Each row was made from one walk, in order. Every step used is in the known rows, and no mark comes twice. Write each row's walk.
Known rows
kili -> kuri: [  5.0 -14.7 -20.6   9.3  -7.6 -16.9   8.0  21.1  12.0  34.1  -0.3 -20.0
  -9.3 -24.7  -7.6 -20.2   9.5   2.3  -6.2  -4.4]
kuri -> gogeb: [ 19.2 -33.6 -11.0   2.3 -22.0  -7.6 -34.5  14.6  30.9  21.7   4.6   3.2
  -2.3 -12.2  10.4   7.8  -2.3 -15.5   8.7  13.3]
rufosa -> pigifeg -> gogeb: [ -3.3   2.3  10.8 -23.9 -21.8 -10.3 -42.7  12.0 -11.7  -9.8   3.0   5.6
  -3.7  11.3 -25.6 -14.5  -1.3   5.5  17.8  -2.0]
pigifeg -> kili -> kuri -> buru -> rufosa: [-31.9  13.0 -14.7  31.8  39.6 -20.3  68.0 -17.8  -1.8   4.8 -22.3   2.3
  -0.3 -24.8  11.3 -14.9  21.7  -4.6 -12.1  10.4]
buru -> rufosa: [ 11.9 -19.4  -9.6   8.3  29.1  10.5 -22.3  25.2  31.6  30.3 -27.8  16.3
 -15.6 -13.7 -15.9 -30.7 -18.0 -23.7 -11.8   9.6]
sateku -> pigifeg -> kili -> kuri: [-13.3  -6.1  -3.4  -6.7 -35.1 -11.6  39.5  -7.3  18.2  11.0  36.5 -34.3
  -0.8 -24.7  -2.6  -9.8  13.6   6.0   6.6  -1.0]
rufosa -> pigifeg -> gogeb -> kuri: [ 20.7   4.1  12.4 -17.6  -7.3   2.9 -32.1   8.8 -27.7 -37.0  16.1   4.2
  11.0  29.2 -12.2 -19.1   2.7   4.2  -6.9  -5.1]
kili -> kuri -> pigifeg: [  9.7  -5.1   3.6  21.8   1.1   1.0   5.3  11.9  21.7  14.1 -18.1 -15.8
   2.6 -12.6  16.9  20.0  -4.3  23.3  13.9  -9.5]
rufosa -> pigifeg -> kili -> kuri: [-44.5  10.9  13.6  -1.7 -28.0 -15.3  20.4   1.3 -10.0  -8.7   1.6 -39.3
 -11.5 -25.2 -13.2 -37.6  26.9   9.5 -11.1 -18.2]
pigifeg -> kuri -> buru: [ 15.8  14.5 -50.1  16.9  17.0 -19.4  32.7  -7.4 -23.5  38.1  -9.0  16.5
  -4.9 -21.8   1.1  15.4  -5.0  -2.2 -10.0   9.8]
buru -> pigifeg -> kuri: [ -1.2  10.9   0.9  -5.3  -4.6  20.4 -15.3 -13.9 -10.6  25.5 -11.2  -3.1
 -12.3  13.3  -6.7  24.0 -15.8   8.5 -19.8  -7.7]
sateku -> pigifeg -> gogeb -> kuri -> kili: [ 31.2 -20.2   6.1 -28.0 -12.7  23.2  -9.5  13.0   1.0 -27.7  46.6  13.7
  25.4  25.7  18.8  40.6 -12.2  -2.4  30.2  -2.2]
sateku -> pigifeg: [ 26.7 -25.0 -16.0  -8.3 -22.2  -4.5 -24.1  14.8  40.2  43.4  20.1 -14.4
  -5.0 -11.7 -20.3 -18.8 -18.8  -7.0  15.2  11.8]
rufosa -> pigifeg -> kili -> kuri -> gogeb: [-45.8  -7.7  20.0   0.5 -47.8 -16.6   7.7 -14.6  -4.0 -24.4  17.4 -36.8
   5.8 -14.1   8.6 -11.9  35.8   1.8  -5.3  -1.7]
sateku -> pigifeg -> kuri: [ 25.9 -10.6 -29.4 -13.4 -29.8   5.8  -2.0   0.4   8.2  37.9  31.7  -4.7
  -0.2 -14.3 -14.7   7.7 -21.3  -6.7  -7.9  10.4]
buru -> pigifeg -> gogeb -> kuri -> kili: [  4.6   1.4  35.8 -20.5   9.0  36.8 -22.4  -2.9 -16.0 -41.2   1.4  15.4
  14.0  53.6  24.7  56.8  -7.4  13.4  17.5 -22.0]
pigifeg -> gogeb: [ 22.3  -6.1  -6.1 -22.5 -10.9  -9.0 -20.6  20.7   1.0   5.2   8.3  25.1
  -5.5  -2.7  -8.2  14.2  -7.5  -0.3  23.1   2.3]
gogeb -> kuri: [ 44.7 -11.5 -13.7   5.5  14.2   7.8 -11.3  29.0   5.5  10.4   3.5   1.4
  -6.8  -6.7   0.9 -16.1  -6.5 -10.6 -23.1  -8.1]
kuri -> buru -> rufosa -> pigifeg -> gogeb: [-15.8  12.6   1.3   7.8  36.0 -18.3 -14.3 -16.0 -16.7 -11.5 -24.4  25.0
  12.0  23.6 -19.8 -26.9  -0.2  -3.6  12.2  24.1]
pigifeg -> kili -> kuri -> buru: [-22.9  18.5 -23.1  22.0  10.5 -37.0  69.8 -13.4 -11.5  12.4  -4.6 -12.5
  -6.4 -32.5  13.9  -0.4  28.0   7.9   3.9  -2.6]

Write each row's walk
[ -9.7  -6.9  30.8 -12.6  25.1  35.7 -27.0  14.1 -19.5 -55.2  -7.2  23.0
  21.9  34.4   3.8  -1.0  -7.4 -13.4  -2.6  -7.2]  buru -> rufosa -> pigifeg -> gogeb -> kuri -> kili
[ -5.7   6.4 -15.0  -7.2 -19.5   4.9 -18.8   7.2 -22.9  18.3  -2.2  -9.0
 -11.9 -13.7 -26.2 -17.9  -8.0  -1.4 -25.5  -5.2]  rufosa -> pigifeg -> kuri
[-53.8   5.2  20.0   7.9   3.0   3.3  19.2  -4.4  -1.6 -15.4 -15.3 -24.7
  -5.4 -17.0 -16.0 -51.1  19.8  -4.9 -26.7  -3.9]  buru -> rufosa -> pigifeg -> kili -> kuri
[  0.7  15.5  24.8  -0.2  -1.5  16.7  10.6   8.4  23.2 -11.6 -21.8   5.3
 -15.2 -24.8  24.3  38.2 -11.8  11.0  21.6 -23.0]  kuri -> pigifeg -> kili
[-20.0   4.2  -3.5   0.7 -17.5 -12.2  43.6   9.2   2.2   7.5   6.8 -19.4
 -16.3 -36.1   6.7  -7.7  20.8   4.0  -6.6 -15.9]  pigifeg -> kili -> kuri
[ 29.1 -17.8  -5.5 -30.2 -32.3  -7.8 -23.8   4.0  19.3   9.3  37.6  10.6
   8.2   9.1 -14.6  10.6 -15.4   1.8  34.1  16.1]  sateku -> pigifeg -> gogeb
[-38.0   6.7  23.5  -2.7  10.5  14.5 -10.9   5.4   8.3 -13.6 -27.3  -2.6
 -16.9 -14.3 -20.5 -47.0   0.3 -16.0 -18.9  -3.5]  buru -> rufosa -> pigifeg -> kili
[-16.4  25.6   8.7  26.3  49.6   3.5  27.5 -18.3 -20.8 -35.0 -23.0   1.4
   7.4   7.7   0.2 -44.8  11.4 -13.2 -33.0   3.0]  gogeb -> kuri -> buru -> rufosa -> pigifeg -> kili
[ 23.8  -8.1   5.1 -21.4   7.7  21.2  -4.3  28.7 -14.6 -32.5  14.7  29.4
   7.3  14.7  26.3  42.9  -6.1  -5.3  18.2 -18.4]  pigifeg -> gogeb -> kuri -> kili
[-42.1  22.1   5.0  18.9  36.8  -8.8  17.2 -16.9  -5.0  -6.6 -36.4   1.7
  -7.6 -11.0 -14.5 -43.3   6.3  -9.7  -8.6   8.2]  kuri -> buru -> rufosa -> pigifeg -> kili
[-16.4 -18.7   0.4   4.8  -9.7  18.5 -32.2 -12.5  -5.6  -5.6  -5.2   6.5
  12.8   4.1  -5.8  -8.7  -6.1 -23.9 -34.0  24.4]  buru -> rufosa -> pigifeg -> kuri -> gogeb
[ -3.6  10.9  -3.4  23.6  29.0 -13.6 -12.0 -22.4  10.0  34.2 -33.2  -4.9
  -7.8  21.8  -5.3   3.4  -4.5  14.8  13.6   3.5]  kuri -> buru -> pigifeg
[ -1.9  20.2   6.9   1.4  19.9 -19.3 -11.8 -32.1 -14.8   2.5 -15.1  17.7
   6.1  42.1  -0.1  33.0  -1.6  22.4  31.5   8.2]  kuri -> buru -> pigifeg -> gogeb
[ 25.7 -31.1 -23.8 -10.9 -50.3   5.7 -12.3 -15.5  16.1  21.7  46.9  -3.3
  17.9  -5.4   7.5  32.2 -11.6 -14.1  -2.2  29.1]  sateku -> pigifeg -> kuri -> gogeb
[ -2.5  34.3  15.6  21.4  35.7   1.4  31.6 -35.7 -16.6 -20.7 -12.9  -7.9
  -0.9  24.9  21.6  15.5   9.5  14.1 -14.8 -14.5]  gogeb -> kuri -> buru -> pigifeg -> kili
[ 51.2   4.3 -21.4  -0.7   9.0 -18.9  15.7 -19.6 -11.5 -10.7  41.4  16.1
  31.8  33.2   6.5  14.7  -2.1   5.9  18.3  25.0]  sateku -> pigifeg -> gogeb -> kuri -> buru
[ 49.1  -1.6  -4.0 -15.6   3.3   3.2  -9.3  18.0 -14.9 -21.2  20.8  22.9
   8.0  15.9   6.5  11.0  -4.3  -3.3  -3.2  -3.4]  pigifeg -> gogeb -> kuri
[ 27.8   6.2  17.4 -11.2  -2.9   9.1 -21.0   9.1  12.1 -15.6  -9.8  29.5
   5.2   9.9  16.4  53.7 -20.2  19.8  42.4  -5.5]  kuri -> pigifeg -> gogeb
[ -2.7  -9.8   5.9  -1.2 -25.7  15.6 -26.6 -30.0  -3.9   9.1   4.1  -2.1
   5.2  24.1  14.9  48.3  -7.6   2.8 -14.7  10.9]  buru -> pigifeg -> kuri -> gogeb
[ -8.8  -5.4 -31.8  42.2  48.0 -24.6  34.3  -6.0   8.4  32.1 -26.8   1.4
   4.3 -11.6  -1.2 -29.2  10.7  -5.6 -11.5  22.5]  kili -> kuri -> buru -> rufosa
[-28.8  11.5  16.5 -12.5 -21.4  -1.7 -11.1   9.7   0.7  -7.3  -8.6 -17.9
 -23.0 -25.4 -17.3 -33.5   5.1  -0.8  -2.0 -18.6]  rufosa -> pigifeg -> kili
[-39.8  15.5  29.3   1.3 -11.1   0.7  26.6 -21.7   1.4  -1.1  -6.4 -32.1
 -13.9   0.8   4.5   5.5  18.8  21.5  -6.9 -21.1]  buru -> pigifeg -> kili -> kuri
[ 22.3 -18.6  -7.0  -1.6  15.7  24.8  -6.7  38.4   6.9   0.4  -2.3   6.6
  -3.6  -8.1  19.8  13.7  -8.5 -12.9  -0.9 -23.0]  gogeb -> kuri -> kili
